Each row was made from one walk, in order. Every step used is in the known rows, and no mark comes twice. Write each row's walk.
(in the rows, 100 means zero)
Known rows:
W/Q/S: 95	96	100	127	123	129	105	65	104	107	114	114	132	112	81	113	66	106	107	77	115	91	79
S/U: 103	87	109	88	71	101	83	108	109	106	88	133	114	59	87	101	99	75	104	111	86	95	112
Q/L/U: 115	106	119	111	94	112	94	131	118	101	102	81	88	89	136	87	92	105	65	137	52	134	124
W/S/U/Q/L: 104	86	126	78	97	58	100	97	121	113	111	126	103	44	45	104	126	51	111	105	100	93	97
W/U/Q/L/S: 115	101	137	70	121	67	81	109	127	89	114	89	92	71	125	122	108	101	81	102	98	118	89
J/S/U: 114	84	101	92	88	102	87	83	113	86	96	138	108	47	78	74	99	94	113	120	117	101	88
W/U/Q/S/J: 106	129	106	61	105	96	89	76	124	96	124	142	135	83	125	117	121	98	91	108	136	83	67
J/S: 113	77	104	99	105	113	101	92	103	59	91	109	107	75	86	74	91	124	104	104	117	129	87
S/U/L/Q: 92	95	85	90	79	108	84	97	85	135	117	95	110	77	99	145	89	64	105	115	111	76	123
S/W/Q/L/J: 87	111	83	119	91	108	110	129	89	126	79	76	86	154	87	86	92	102	111	81	71	94	139
L/U/W/Q/S: 115	115	83	121	100	128	125	70	98	100	108	84	115	109	144	120	93	112	89	117	103	118	83
Q/L: 97	96	115	122	96	108	94	142	109	93	107	82	87	87	93	94	81	104	81	110	60	119	131
T/S/W/U/Q: 76	94	143	69	112	96	82	106	85	71	88	111	94	126	122	98	131	122	101	85	133	117	55
T/S/W/Q/L: 70	95	116	137	129	107	96	119	80	99	92	81	75	148	86	84	102	122	100	80	99	95	89
W/Q: 103	87	94	119	111	119	109	100	102	97	88	94	122	103	65	118	81	100	105	81	104	110	108
S/U/W/Q/L/J: 109	115	64	121	73	94	118	130	112	146	117	95	84	101	73	125	88	69	107	108	73	89	138
L/Q/S/W: 64	121	83	110	94	148	85	51	70	109	97	104	118	144	122	98	92	122	115	74	120	83	70
W/U/L/Q: 91	114	91	64	95	111	92	99	80	88	123	61	113	86	129	153	80	100	79	112	113	100	112
S/W/Q/L/U: 95	120	95	124	96	117	105	106	88	113	76	65	93	117	120	82	108	106	95	112	75	103	124
L/Q/S/J: 88	133	56	107	103	131	87	59	100	123	117	125	128	134	108	110	103	108	94	90	123	62	77
Q/S/U: 93	98	117	98	87	114	80	70	110	114	116	151	123	74	107	95	82	84	107	106	97	77	80
T/S/U/W/Q/L: 90	100	101	139	112	94	103	124	103	117	129	98	71	101	73	120	97	91	97	106	99	89	91
J/S/W/U: 96	108	102	69	89	106	94	79	81	42	77	97	103	73	120	58	111	132	104	110	121	109	84
W/S: 101	76	113	70	100	75	114	92	92	59	76	102	113	74	65	89	108	92	96	83	88	114	98
Q/S/W/U: 74	122	117	75	87	118	85	66	79	70	95	111	117	100	150	78	95	122	99	96	100	83	76

Which walk is each row?
82	116	110	62	71	106	90	104	73	58	65	88	107	88	134	83	114	117	97	100	88	104	108 | S/W/U
117	121	50	135	115	68	121	117	99	106	102	52	77	101	100	119	118	99	86	100	85	72	133 | U/W/Q/L/S/J
123	121	109	65	118	52	81	113	132	100	112	100	94	73	128	115	134	93	74	111	103	87	101 | W/U/Q/L/S/J
108	111	89	124	111	116	107	81	96	92	85	75	91	98	111	57	106	122	104	124	107	109	99 | J/S/W/Q/L/U
80	92	132	99	98	121	94	73	90	104	95	127	123	120	120	98	116	106	129	77	134	104	64 | U/Q/S/W
99	94	98	97	117	88	89	124	104	87	89	125	96	128	100	87	126	114	78	97	108	89	87 | T/S/J
112	89	101	131	138	81	96	105	113	110	99	67	87	101	83	110	81	101	89	82	75	97	116 | W/Q/L/S
102	95	90	103	105	103	104	78	106	158	133	122	120	119	91	132	61	66	114	93	108	63	109 | W/Q/S/U/L/J
104	81	78	90	102	96	121	108	73	111	93	69	94	139	103	102	84	102	119	93	119	96	131 | U/L/J/S/W/Q
101	128	48	132	101	112	130	82	90	102	114	93	117	110	99	121	105	105	104	95	118	67	99 | U/W/Q/S/J
97	100	90	126	106	88	107	136	112	138	128	107	64	138	74	119	91	88	96	98	90	93	100 | T/S/U/W/Q/L/J
115	98	68	119	92	105	117	76	101	91	108	107	104	53	66	101	101	94	123	116	133	96	91 | J/S/U/W/Q
119	84	114	102	111	99	105	131	136	122	121	115	88	122	78	98	95	101	108	99	112	139	100 | U/Q/L/J/S
72	102	116	102	88	126	91	73	74	84	84	112	115	118	132	73	95	119	113	84	98	89	83 | Q/S/W
71	80	129	99	106	106	88	116	70	71	68	102	84	142	115	75	115	129	100	79	104	111	78 | T/S/W
94	88	100	97	90	114	99	86	76	56	66	98	99	92	104	52	112	130	119	99	118	112	91 | J/S/W
98	109	134	66	108	111	88	73	118	85	127	131	132	81	123	125	95	104	98	98	132	114	56 | W/U/Q/S
73	85	114	117	124	110	97	102	73	87	74	96	93	151	88	89	109	124	109	69	118	99	76 | T/S/W/Q
107	96	103	103	89	102	100	159	119	118	105	94	78	135	96	93	74	101	82	98	47	125	142 | Q/L/J
114	108	57	137	104	107	138	123	105	105	121	64	76	123	73	108	78	113	104	101	97	117	123 | U/W/Q/L/J/S
122	108	78	114	90	120	128	98	96	93	89	69	107	101	129	124	105	108	86	119	94	134	107 | L/U/W/Q
119	103	77	121	109	99	104	110	133	143	122	114	91	105	49	92	73	84	107	106	92	92	121 | W/Q/L/J/S/U
122	66	130	72	107	56	73	85	121	118	82	130	103	69	107	118	126	71	113	87	110	98	83 | L/S/U/Q
117	108	77	109	77	92	110	135	118	117	123	101	65	96	90	85	88	94	99	124	74	108	128 | Q/L/J/S/U/W
101	74	113	58	86	52	107	93	84	94	99	101	108	40	72	113	108	51	102	111	94	77	122 | W/S/U/L
114	111	100	102	90	84	126	118	100	80	103	58	76	76	122	94	113	97	68	135	56	129	120 | Q/L/U/W/S
112	87	116	64	90	51	105	110	129	135	110	136	97	83	48	103	120	48	112	97	90	98	107 | W/S/U/Q/L/J
98	77	115	81	101	70	83	90	72	73	41	79	86	111	142	77	123	117	104	73	80	97	104 | L/S/W
